Each row was made from one walk, in order. Every step used is in the known rows, and no mark comes twice. Write each row's walk.
Known rows:
W > H: [ 0.57  0.79  0.32  0.87  1.39 -0.34 -0.80 -3.10  2.53 -0.79 -0.85  0.72
 -0.26 -2.03 -0.46  0.05]
R > U > M: [ 0.34  0.76 -1.64  0.81  4.27  0.16 -6.36 -0.85  0.03  1.22 -2.19  1.38
 -0.04 -1.37  0.51  0.26]
M > H > W: [ 0.92 -1.87  0.60 -0.37 -0.98 -1.17  4.38  0.94 -0.01  1.40 -1.75 -0.50
  1.61 -2.02  0.37 -0.11]
M > J > R: [ 1.35 -2.18 -1.03 -0.12 -2.16 -0.60  2.02  2.84  1.79  1.34 -0.61 -0.34
 -0.06  0.02 -1.42 -0.05]
R > H: [ 0.24  2.13  0.84  1.01  2.90 -0.69 -1.05 -3.80  1.80  0.43 -1.15  0.61
 -0.42 -0.90 -0.89  0.50]
U > R > H > M > J: [ 0.00  0.60  1.67  0.60  1.56 -1.71 -2.39 -1.18  0.27 -1.95  1.56 -0.94
 -0.24  3.46  0.68  0.67]
J > R: [ 1.04 -0.09 -0.35  0.03 -0.75 -0.24  4.10  0.40  0.40  2.55 -1.59 -0.14
  0.22 -1.56 -1.78 -0.08]
J > R > H > M: [-0.58  1.15  1.47  0.28  0.70  0.38  1.29 -0.17 -0.37  1.31  0.04 -1.26
  0.53 -0.16 -1.00  0.93]
U > R > H > W > J: [-1.16  2.86  1.59  0.60  1.20 -0.75  4.27 -3.30 -2.91 -1.59  1.50  0.84
 -1.54  2.22  0.20 -0.37]
M > H > W > J: [ 1.12 -1.67 -0.08  0.59 -2.59 -0.30  3.25  0.84 -0.41  0.83 -1.02 -0.55
  1.04 -0.69  0.70 -0.23]
J > R > U: [ 0.28 -0.55 -0.01 -0.70  1.23  1.09  0.46  0.02 -1.69  1.17 -1.73  0.73
  0.13 -0.20 -1.62  0.14]
W > H > M > J: [ 0.40 -2.21  0.37  0.86 -0.12 -0.33 -3.68  0.37  2.13 -1.77  0.12 -1.38
  1.37 -0.15  0.99  1.00]
J > R > U > M > H > W: [-0.57 -1.02 -1.12 -1.35 -0.32  0.51 -0.08  5.13 -1.40  1.60  0.08  1.05
 -0.15 -1.06  0.34 -0.56]
J > R > H: [-0.12  2.09  0.74  0.07  0.72 -0.03  2.03 -1.13  1.34  1.14  0.05  0.66
 -1.24 -0.45 -2.04  0.07]
H > M > J > R: [ 0.90 -3.11 -0.30  0.09 -2.18 -0.23  1.12  3.85  0.12  1.54 -0.65 -2.31
  1.74  0.39 -0.34  0.82]
U > M: [ 1.08  1.19 -1.85  1.52  2.29 -1.16 -2.97 -0.42  2.09  2.50 -2.00  0.43
 -0.03 -2.63  0.35  0.02]
M > H > W > J > R > U: [ 0.04 -2.06  0.01 -1.07 -2.86  1.65  2.68  3.25 -2.99  0.26  0.12  0.38
  0.14  1.08 -0.29 -0.39]
U > W > H > M > J > R: [-0.64 -0.99 -0.01 -1.04 -3.03 -0.40  0.67  2.16  1.50 -2.13  2.76 -0.86
 -0.12  0.69  0.90 -0.58]

Which walk is each row?
[-0.15  1.40 -1.73  0.54  0.07 -0.68 -3.93  3.28  3.91  0.69  1.81  1.12
 -2.43  0.32 -0.73 -0.21] | U > M > J > R > H
[-0.51 -2.26 -0.35 -1.79 -0.99  0.42 -0.87  2.48 -2.22 -0.82  0.71 -0.97
  1.03  2.00  0.88 -0.06] | H > M > J > R > U > W
[-1.05  1.36  0.81  0.93  1.11  0.25  2.89 -2.45 -1.64 -0.10 -0.26  0.21
 -0.06 -0.26  0.08  0.40] | R > H > W > J
[ 0.57  1.35 -1.11 -0.12 -3.27 -0.11  4.42 -0.61 -0.15  0.80  0.68  0.18
 -1.18  0.17 -0.35 -1.38] | U > W > J > R
[ 0.12  2.26  0.14  1.02 -1.04  0.80  0.95 -1.18  0.89  0.50  0.89  0.64
 -1.90  0.89 -1.71 -0.07] | W > J > R > H
[ 1.34 -0.06 -1.44  0.49  2.04 -0.21 -7.94  0.99  2.10  0.81 -1.12  1.35
 -0.32 -0.81  0.90 -0.14] | R > U > M > H
[-1.68  1.14  1.26 -0.84  0.67  0.11  6.79  0.38 -1.68  1.29  0.17  0.32
 -0.27 -1.24 -1.45  0.08] | J > R > H > W
[-0.55  3.56 -0.11 -0.07 -1.82  0.11  2.43 -2.15  0.78 -0.48  2.34  1.04
 -2.58  1.27 -0.62 -1.18] | U > W > J > R > H
[ 0.08 -2.28  0.17  0.02 -2.22  0.31 -0.67  3.13  1.73 -1.03  1.31 -1.30
  0.57  0.33 -0.19  0.55] | W > H > M > J > R
[ 0.00  0.72 -0.17 -0.91  2.65 -0.31 -0.98 -3.66 -1.39 -0.58 -1.49  1.07
  0.27 -0.27  0.61 -0.55] | R > U > W
[ 0.14 -0.24  1.12  1.08  1.41  0.02 -1.60 -2.09  0.82 -0.61 -0.86 -1.22
  1.60 -1.68  0.64  0.90] | W > H > M
[ 1.27 -3.10 -0.13  0.93  0.03 -0.89 -1.76  1.10  0.58  0.71 -1.84 -2.33
  2.57 -0.08  0.80  1.24] | H > M > J
[-1.17  1.60  0.18 -1.85  0.33  0.90  0.09 -1.69 -0.22 -2.37  1.66  2.08
 -1.74  0.09 -0.41 -1.24] | J > R > U > W > H
[-0.93 -1.36  0.37 -0.98  1.14  0.24 -5.80 -0.92 -0.10 -4.10  1.43 -0.09
  0.68  1.52  2.25  0.09] | R > U > W > H > M > J
[-1.65  0.63  0.97 -1.67  0.38  1.26 -0.76 -0.75 -1.93 -2.27  1.72  0.19
  0.01  0.37  0.72 -0.40] | J > R > U > W > H > M
[-0.25 -0.89 -0.37  0.00 -2.60  0.70  7.74  1.83 -3.03  1.98 -0.75 -0.54
  0.53 -0.88 -0.83 -0.21] | H > W > J > R
[ 0.08 -0.79 -1.55  0.41  0.18  0.71 -4.25  2.39 -1.36  0.30 -0.43  1.04
  0.01 -0.08  1.90 -0.26] | R > U > M > H > W > J
[-0.56  1.05  0.93 -0.03  0.58 -0.69 -0.27 -3.04  0.67 -1.66  0.55 -0.81
  0.93 -1.33  1.67 -0.23] | U > W > H > M
[-0.37  1.27  0.86  1.19 -1.04  1.21  0.06 -0.24 -0.73  0.65  0.81 -1.31
 -0.13  1.21 -0.61  0.83] | W > J > R > H > M
[ 0.25  0.99 -0.74 -0.01  0.97  0.50 -2.18 -3.76 -1.80 -1.16 -0.65  1.07
 -0.39  1.05  1.03 -0.67] | R > U > W > J
[-0.07 -1.29 -1.05 -1.99 -0.92  0.01 -0.27  1.55 -0.54 -0.98  0.68  0.92
 -0.80  1.71 -0.18 -0.94] | M > J > R > U > W
[ 0.10 -0.88  0.84  0.92  1.46 -0.67 -3.76 -0.31  1.48 -0.55 -0.16 -1.52
  1.19  1.01  0.58  1.43] | R > H > M > J
